Known rows, with every step that occurs:
M/D/W/P/G:  0.72  3.56 -3.66  1.31 -1.16 -0.20 -0.40  2.95  1.35 -0.72 -3.40 -1.84  1.89  2.58 -0.86  3.52  0.55 -0.79 -0.09 -0.70 -0.76  0.82  4.89  1.15  0.94  1.23 -0.21 -3.40  1.44 -0.39 -0.14  3.94
W/P:  0.72  5.01 -3.37  1.65 -0.39 -1.76 -3.43  1.72 -0.40 -0.61 -2.65 -0.41  1.69  1.20 -3.35  2.74  0.96 -2.76 -1.24  0.16 -1.84  3.11  7.09  2.40  0.38  0.41 -0.68  3.04  1.62  0.45  1.68  1.28
D/P/F:  2.45  2.80 -3.37  2.84 -0.49  4.09  1.26  4.91  2.00 -1.87 -4.10  0.69  0.94  1.29 -1.91  1.42  0.91 -0.82  3.93  1.37  0.75  1.09  6.55 -0.05  2.19  0.14 -0.43  0.42  2.68  1.41  0.09  1.29
F/P:  1.84  2.17 -2.87  3.45 -0.82  2.32 -3.41  3.57  0.08 -1.54 -4.97  3.27  0.65  6.76 -3.36  3.00  0.89 -1.10  1.38  0.45  0.13  3.37  6.05  2.56  0.45  0.75 -0.56  1.46  3.40 -0.14  1.59 -0.34
Y/D/G: -1.66  2.06 -2.91  1.20 -0.46  4.40 -0.28  4.37  0.33 -0.40 -5.32 -3.28  0.98  3.05  2.82  1.36  1.22 -1.09  2.38 -2.68  0.12  1.21  7.27  0.31  1.36  0.78  0.60 -3.58  2.76  1.92  1.31  1.98
P/D/M:  0.19  1.16 -3.35  4.08 -0.87  5.24  3.23  5.99  0.12 -1.59 -4.63 -0.78 -0.51 -1.01  1.85  2.55  1.18 -0.08  1.22 -0.16 -0.20 -0.62  6.63  3.42  0.91 -0.17 -0.91 -2.46  0.59  2.11  0.38  5.80
F/P/W:  3.15  2.26 -2.88  2.84 -1.63  3.61  1.13  4.56  0.33 -0.83 -5.19  4.01  0.47  6.14 -3.38  3.20 -0.76  0.27  2.57 -0.80  1.00  1.76  5.93  3.63  1.38  0.93 -0.75 -2.22  4.51  0.75 -0.18  1.41
F/P/W/D:  1.75  3.24 -2.90  4.52 -1.00  1.49 -1.85  2.40 -0.75 -0.15 -3.70  2.85  1.92 -1.05 -2.75  0.86 -0.63 -0.82 -1.32 -1.17 -0.66  0.99  6.56  3.38  0.69  1.05 -0.85 -1.00  0.70  3.25  0.31  5.22
E/D:  1.14  4.59 -2.37  5.37  0.19  3.34 -4.25  4.30 -1.10 -0.17 -2.93 -0.18 -0.28 -0.58  1.42  2.08  1.72 -3.12 -1.36 -1.88 -0.46 -0.62  7.33  3.39  0.17  1.17 -1.24 -0.12  4.64 -0.76  0.04  1.56
F/P/D:  2.05  2.92 -3.35  4.65 -1.22  5.08  0.27  4.68  0.61 -0.91 -5.29  2.72 -0.32  0.96 -2.87  2.38 -0.07 -0.89  0.55  1.51  0.23  0.71  5.35  1.65  1.91  0.92 -0.65  0.80  3.68  1.11 -0.09  2.79
Z/D/W/P/G:  0.68  4.06 -3.59  1.45 -1.31  0.92  0.02  3.18  1.48 -0.89 -3.36 -1.90  1.17  2.52 -0.56  3.47  0.59 -1.17  0.30 -0.92 -1.06  1.02  5.50 -1.33  1.08  1.37 -0.20 -3.93  1.57  0.05 -0.26  4.19
M/D/E:  0.79  2.34 -2.07  1.24 -1.84  0.94 -0.61  4.86  0.29  3.05 -4.78  1.29  1.55  0.43  2.09  0.94 -0.29 -0.25 -2.24 -1.76  1.22  3.43  6.78  2.09  0.07  0.87 -0.14  2.35 -2.12  1.18  1.38  2.50
Z/P:  2.54  4.97 -3.55  2.46 -1.24  0.83  0.38  4.85  2.14 -0.14 -3.60  1.83 -0.22  3.62 -0.42  3.40  0.76 -2.26 -0.53  1.94 -0.58  3.27  6.87  0.69  0.86  0.85 -0.13  1.97  3.93  0.85  0.41 -1.11
D/W/P/G:  0.80  3.56 -3.66  1.75 -0.95  0.38  0.10  3.23  1.27 -1.24 -3.33 -2.16  1.17  3.51 -1.04  3.66  0.90 -0.94  0.84 -1.16 -0.76  0.72  5.40  0.99  1.12  1.06 -0.18 -4.18  1.71 -0.76  0.04  3.46
M/D:  1.04  2.92 -2.68  2.08 -0.93 -0.95 -1.82  3.26  1.10  2.10 -3.67  1.27  1.52  1.61  0.15  1.81  0.28 -1.32 -1.85  0.01  0.11  1.88  6.11  3.90  0.08  1.09 -1.07  4.18  2.19  1.31  0.54  1.51
P/G:  1.33  3.00 -3.60  3.94 -1.06  1.49  0.81  4.95  2.78 -1.04 -4.33 -0.32 -0.86  5.48 -0.38  3.58  1.28 -1.44  2.56 -1.59  0.33 -0.75  5.88  1.78  1.88  1.39 -0.50 -2.10  4.05 -1.56 -0.46  1.30
D/W/P:  0.49  3.64 -3.05  0.54 -0.26 -0.77 -2.11  1.75 -1.41  0.17 -2.08 -1.95  2.47  1.54 -1.44  2.15  0.91 -1.22 -1.77 -0.43 -1.70  3.50  6.52  2.45 -0.54  0.15 -0.56 -1.44  0.14  1.35  1.87  3.47
Y/D: -0.44  3.65 -3.12  2.19 -0.60  3.16  0.61  4.35  0.18  1.15 -4.86 -2.63  0.27  0.61  0.65  3.17  0.18 -2.45  1.89 -1.07 -0.88  0.71  7.43  1.54  1.65  0.87 -0.76 -0.35  4.57  0.68  1.18  3.08
E/D/Y:  1.00  3.38 -2.47  2.73 -0.07  5.63 -1.03  4.13 -2.29 -1.61 -4.10 -0.22  0.65  3.16  2.51  0.75  1.57 -1.20 -0.64 -0.61 -1.32  1.51  6.11  1.37  0.64  0.62 -0.32 -1.46  1.77  1.15  1.01  2.10
D/G/P: -0.13  2.34 -3.74  1.82 -0.51 -0.08 -0.31  1.71 -0.28 -1.19 -3.52  1.00 -0.59  4.29 -1.14  1.51  1.86 -2.33 -1.51 -1.68  0.63  4.51  6.62  2.34  2.19 -0.06 -0.04  1.84 -2.14  2.07  1.32 -4.04
Z/P/D:  2.55  4.77 -3.85  4.03 -1.56  3.94  2.99  5.69  2.02  0.22 -4.40  1.78 -0.97 -0.95 -0.72  2.66 -0.15 -1.63 -0.95  2.56 -0.25  0.59  5.95  0.06  2.18  0.96 -0.35  1.18  4.11  1.89 -0.88  2.12
E/D/W/P/F:  2.20  4.26 -3.33  2.20 -0.23  2.16 -0.13  3.69  0.01 -0.65 -3.06 -0.53  2.29 -3.70 -2.67  1.71  0.03 -1.10  1.84  0.23 -0.72  0.65  5.81  2.05  0.61  0.51 -1.09 -2.98  2.42  0.87 -0.16  3.33
D/M:  0.01  0.84 -2.93  3.26 -0.48  3.00  1.00  5.40 -0.11 -1.70 -4.06 -1.07 -0.03  2.32  2.17  2.72  2.00 -0.49  1.69 -1.25 -0.35  0.97  7.38  4.05 -0.07 -0.29 -0.96 -1.98  0.37  1.27  1.41  3.68

Rows:
 1.03  2.85 -2.21  3.16 -1.71  2.15  0.13  4.44 -0.94  2.20 -4.35  1.37  1.45 -2.59  1.12  0.02 -0.71 -0.18 -2.00 -3.07  0.65  2.20  7.59  1.71  0.54  0.81 -0.10 -1.53 -3.19  2.72  1.07  5.28 -> P/W/D/E
 0.00  1.58 -3.32  3.84 -0.80  2.18  1.57  3.51 -1.25 -1.55 -3.51  0.11  0.98 -2.61  0.75  1.67  0.75 -0.33 -0.77 -1.62 -0.83  1.03  7.01  4.36  0.50 -0.25 -1.01 -3.03 -2.83  3.79  0.70  6.03 -> G/P/W/D/M
 2.39  2.73 -3.27  2.14 -0.66  3.29  0.88  4.48  2.23 -1.20 -4.07  1.06  1.92  0.05 -1.74  1.29  0.34 -0.52  2.57  1.86  0.83  1.32  5.99  0.09  1.92  0.37 -0.48  1.69  2.48  1.78 -0.17  1.84 -> M/D/P/F
-0.37  4.09 -3.14  0.05 -0.31  0.36 -1.38  1.83 -1.72  0.55 -2.71 -3.56  2.77 -0.46 -0.86  2.61  0.28 -1.48 -1.17 -0.42 -2.00  3.12  6.61  1.44 -0.05  0.26 -0.45 -2.48  0.79  1.61  1.91  4.75 -> Y/D/W/P
-1.03  2.84 -3.85  1.25 -0.57  1.03  0.45  1.75 -0.48 -0.78 -4.26 -0.76 -0.20  2.55 -0.56  2.01  1.22 -2.57 -0.92 -1.74  0.21  4.20  6.70  1.26  2.69  0.08  0.08  0.88 -1.36  2.26  1.32 -2.67 -> Y/D/G/P
 0.91  4.61 -3.97  2.44 -1.05 -0.31 -0.95  3.21  2.01 -1.81 -3.78 -1.07  0.73  3.15 -2.21  4.10  0.90 -2.03  1.15 -0.76 -0.89  0.34  5.72  0.97  1.69  1.28 -0.31 -1.22  2.89 -1.51 -0.09  1.89 -> W/P/G
-0.51  2.82 -3.74  2.58 -0.39 -0.83 -1.36  0.71 -0.83 -0.99 -3.18  0.78  0.27  0.80 -1.21  0.53  1.58 -2.57 -3.11 -1.81 -0.09  4.29  6.75  2.12  1.93  0.04 -0.04  2.02 -3.73  3.28  1.36 -1.95 -> W/D/G/P
 0.40  3.64 -2.92 -0.02 -0.49 -1.71 -2.48  1.35 -1.19  1.08 -2.03 -1.58  3.37  0.25 -1.21  1.99  0.35 -0.91 -2.98  0.12 -1.56  3.61  5.89  2.67 -0.76  0.39 -0.60 -0.27 -0.40  1.90  1.59  4.06 -> M/D/W/P
 2.25  4.45 -4.05  3.03 -1.61  1.54  1.95  5.42  3.75 -1.44 -4.45  0.54 -0.64  4.81 -0.34  4.48  0.78 -1.73  1.66  0.41 -0.08  0.56  5.60 -0.20  2.02  1.55  0.11 -1.72  4.36 -1.17 -0.98  0.28 -> Z/P/G
 1.00  3.64 -3.39  4.06 -0.67  4.46 -1.45  4.52  1.78 -3.03 -4.08 -1.47 -0.07  4.24  1.12  3.42  1.99 -1.67  1.03 -0.85  0.34 -0.63  6.10 -1.21  2.23  1.14  0.22 -2.39  3.31 -1.33 -0.53  2.60 -> E/D/P/G
 0.46  2.68 -2.82  2.48 -0.25  2.89 -0.10  2.59 -1.90 -0.93 -3.73  0.40  1.80  1.79  1.13 -0.75  1.07 -0.64 -1.47 -0.29 -2.07  2.57  6.24  1.27  0.60  0.37 -0.16 -0.32 -1.68  3.92  1.87  4.16 -> W/D/Y
 0.89  3.40 -3.40  2.56 -1.39  4.09  0.36  4.47  2.95 -2.17 -4.26 -0.90 -0.13  5.59  0.93  3.14  1.45 -1.27  1.42  0.10  0.26  0.92  6.35 -4.76  2.45  1.36  0.36 -1.09  2.28  0.36 -0.43  3.09 -> Z/D/P/G
 0.79  0.86 -2.22  1.00 -0.54  0.87  0.40  3.68 -0.43  2.65 -2.76 -1.19  1.95  3.08  2.52  1.03  0.65  0.71 -1.87 -1.23  0.27  2.44  5.62  3.91 -0.94  0.58 -0.83 -2.80  0.55  2.44  0.96  4.53 -> M/D/W
 2.37  4.56 -3.70  2.33 -0.55  0.59  0.08  3.61  1.30 -0.97 -3.71  0.86  1.66 -2.13 -4.58  2.16 -0.08 -1.80  2.80  0.93 -0.76  1.12  6.20  2.11  1.39  0.53 -1.07  0.68  3.14  0.61  0.11  1.16 -> W/P/F
-0.26  2.34 -3.66  1.25 -0.72 -1.15 -0.72  1.28 -0.17 -0.46 -3.68  1.22  0.42  2.96 -0.87  1.31  1.29 -2.11 -2.70 -1.16  0.71  4.70  6.08  2.46  1.88  0.18 -0.09  3.14 -2.51  2.40  1.02 -3.48 -> M/D/G/P
 1.72  2.32 -3.48  1.94 -1.39  1.78  3.06  3.37  0.07 -0.45 -4.19  2.45 -0.46  4.41 -1.70  2.17 -0.08 -0.58  0.50 -2.28  1.26  2.47  6.35  3.36  2.59  0.39 -0.30 -1.93  0.88  2.35 -0.41 -1.15 -> D/G/P/W
 1.70  2.61 -3.55  3.82 -1.40  2.64 -0.91  4.43  2.42 -2.47 -5.48  1.40  0.00  7.09 -2.47  4.33  0.88 -0.89  3.03 -0.64  0.48  0.67  5.04  1.05  1.77  1.51 -0.21 -2.22  4.10 -1.92 -0.17  0.82 -> F/P/G
 2.23  3.70 -3.47  1.58 -0.47  1.26  0.93  3.71  0.68 -0.48 -3.29 -0.29  2.23 -1.96 -3.31  1.63 -0.08 -0.67  2.47  0.56 -0.51  1.40  5.84  1.93  0.73  0.32 -0.92 -2.35  2.00  1.29  0.20  2.81 -> D/W/P/F
 1.61  2.81 -3.43  1.56 -1.70  2.33  3.09  3.28  0.32 -0.13 -4.24  2.70 -0.40  3.63 -1.22  1.93 -0.41 -0.66  0.09 -1.92  1.07  2.79  6.43  0.96  2.56  0.69 -0.32 -1.77  0.64  3.02 -0.70 -0.37 -> Z/D/G/P/W
 2.41  3.67 -3.17  3.68 -0.13  5.22 -0.47  5.00  1.17 -2.14 -3.91  0.29  1.00 -1.23 -1.11  1.36  1.03 -1.42  2.77  0.92  0.47  0.01  6.55 -0.23  1.94  0.42 -0.53 -0.45  3.57  0.77 -0.39  1.74 -> E/D/P/F
-0.46  2.83 -3.35  2.10 -0.74  3.85 -0.18  3.63  0.22 -1.46 -4.53 -1.19  0.99  0.64  0.39  0.67  1.09 -0.67  0.13 -1.11 -0.11  0.99  6.28  0.28  1.51  0.66  0.59 -1.93  1.31  2.49  0.52  2.49 -> W/P/D/G
 0.28  4.43 -2.87  0.08 -0.75  0.03 -1.93  1.70 -1.19  0.75 -2.02 -1.68  2.51  0.39 -0.75  1.88  0.50 -1.37 -2.41  0.09 -1.96  4.01  6.74 -0.95 -0.58  0.58 -0.54 -1.18 -0.09  2.57  1.37  4.82 -> Z/D/W/P
 0.58  3.49 -2.66  1.74 -0.88  4.30 -1.60  3.51  1.07 -1.10 -3.40 -0.18  0.60  4.32  1.47  1.44  1.65 -1.71 -0.76  1.28 -0.27  3.66  8.01 -5.48  1.36  0.53  0.25  3.06  1.13  3.12  1.03  2.95 -> Z/D/P
-0.17  1.77 -2.80  2.81 -0.75  3.35 -1.79  2.94 -0.49 -1.44 -4.52  0.62  2.15  1.93  0.56 -0.30  0.71  0.07  0.23 -2.86  0.17  1.50  6.67  1.71  0.66  0.88  0.57 -3.99 -0.02  3.58  0.70  3.59 -> F/P/W/D/G
 0.20  3.08 -2.92  3.40  0.04  2.49 -3.16  2.09 -0.23 -1.78 -2.64 -0.60  1.77  1.40  0.19  0.33  2.03 -1.70 -2.15  0.47 -0.75  2.55  7.79 -0.84  1.07  0.02  0.20  2.55 -1.10  3.42  1.78  4.09 -> W/D/P
 1.47  3.66 -2.92  4.67 -0.80  0.70 -0.76  2.65 -0.52  0.85 -2.91  1.57  1.39 -2.44 -1.23  0.37 -0.31 -1.21 -1.58 -1.90 -0.76  0.07  7.18  3.73  0.72  1.00 -1.05 -1.07  0.60  3.50  0.10  5.63 -> P/W/D
 0.26  1.20 -2.95  4.17 -0.82  3.63  0.44  4.05 -1.20 -2.09 -4.22  0.53  1.63 -1.60  0.66  1.80  0.56  0.32  0.47 -1.36 -0.75  0.65  6.89  3.90 -0.09  0.04 -0.86 -3.94 -1.30  3.37  0.83  7.24 -> F/P/W/D/M
 0.34  2.99 -2.25  3.36 -1.27  1.35 -1.54  3.95 -0.83  2.11 -4.11  0.49  1.35 -2.69  1.50 -0.21  0.22 -0.94 -2.66 -2.70  0.14  2.77  7.81  1.39  0.08  0.68 -0.09  0.44 -3.91  2.36  1.86  4.69 -> W/D/E
 2.26  3.41 -3.19  2.46 -0.93  4.86  1.35  4.82  2.38 -1.35 -4.18  0.94  0.99  0.17 -1.30  1.09  0.48 -1.05  3.25  1.72  0.43  1.59  6.82 -3.45  2.01  0.59 -0.42  0.91  2.68  2.44 -0.34  2.36 -> Z/D/P/F
-0.17  1.75 -3.05  2.94 -0.82  5.06  1.06  4.85  0.81 -1.01 -4.92 -0.66 -0.03  2.08  1.75  0.44  1.31 -0.34  1.05 -1.74  0.81  0.24  6.45  0.78  1.66  0.74  0.44 -2.57  2.01  2.50  0.24  2.09 -> P/D/G
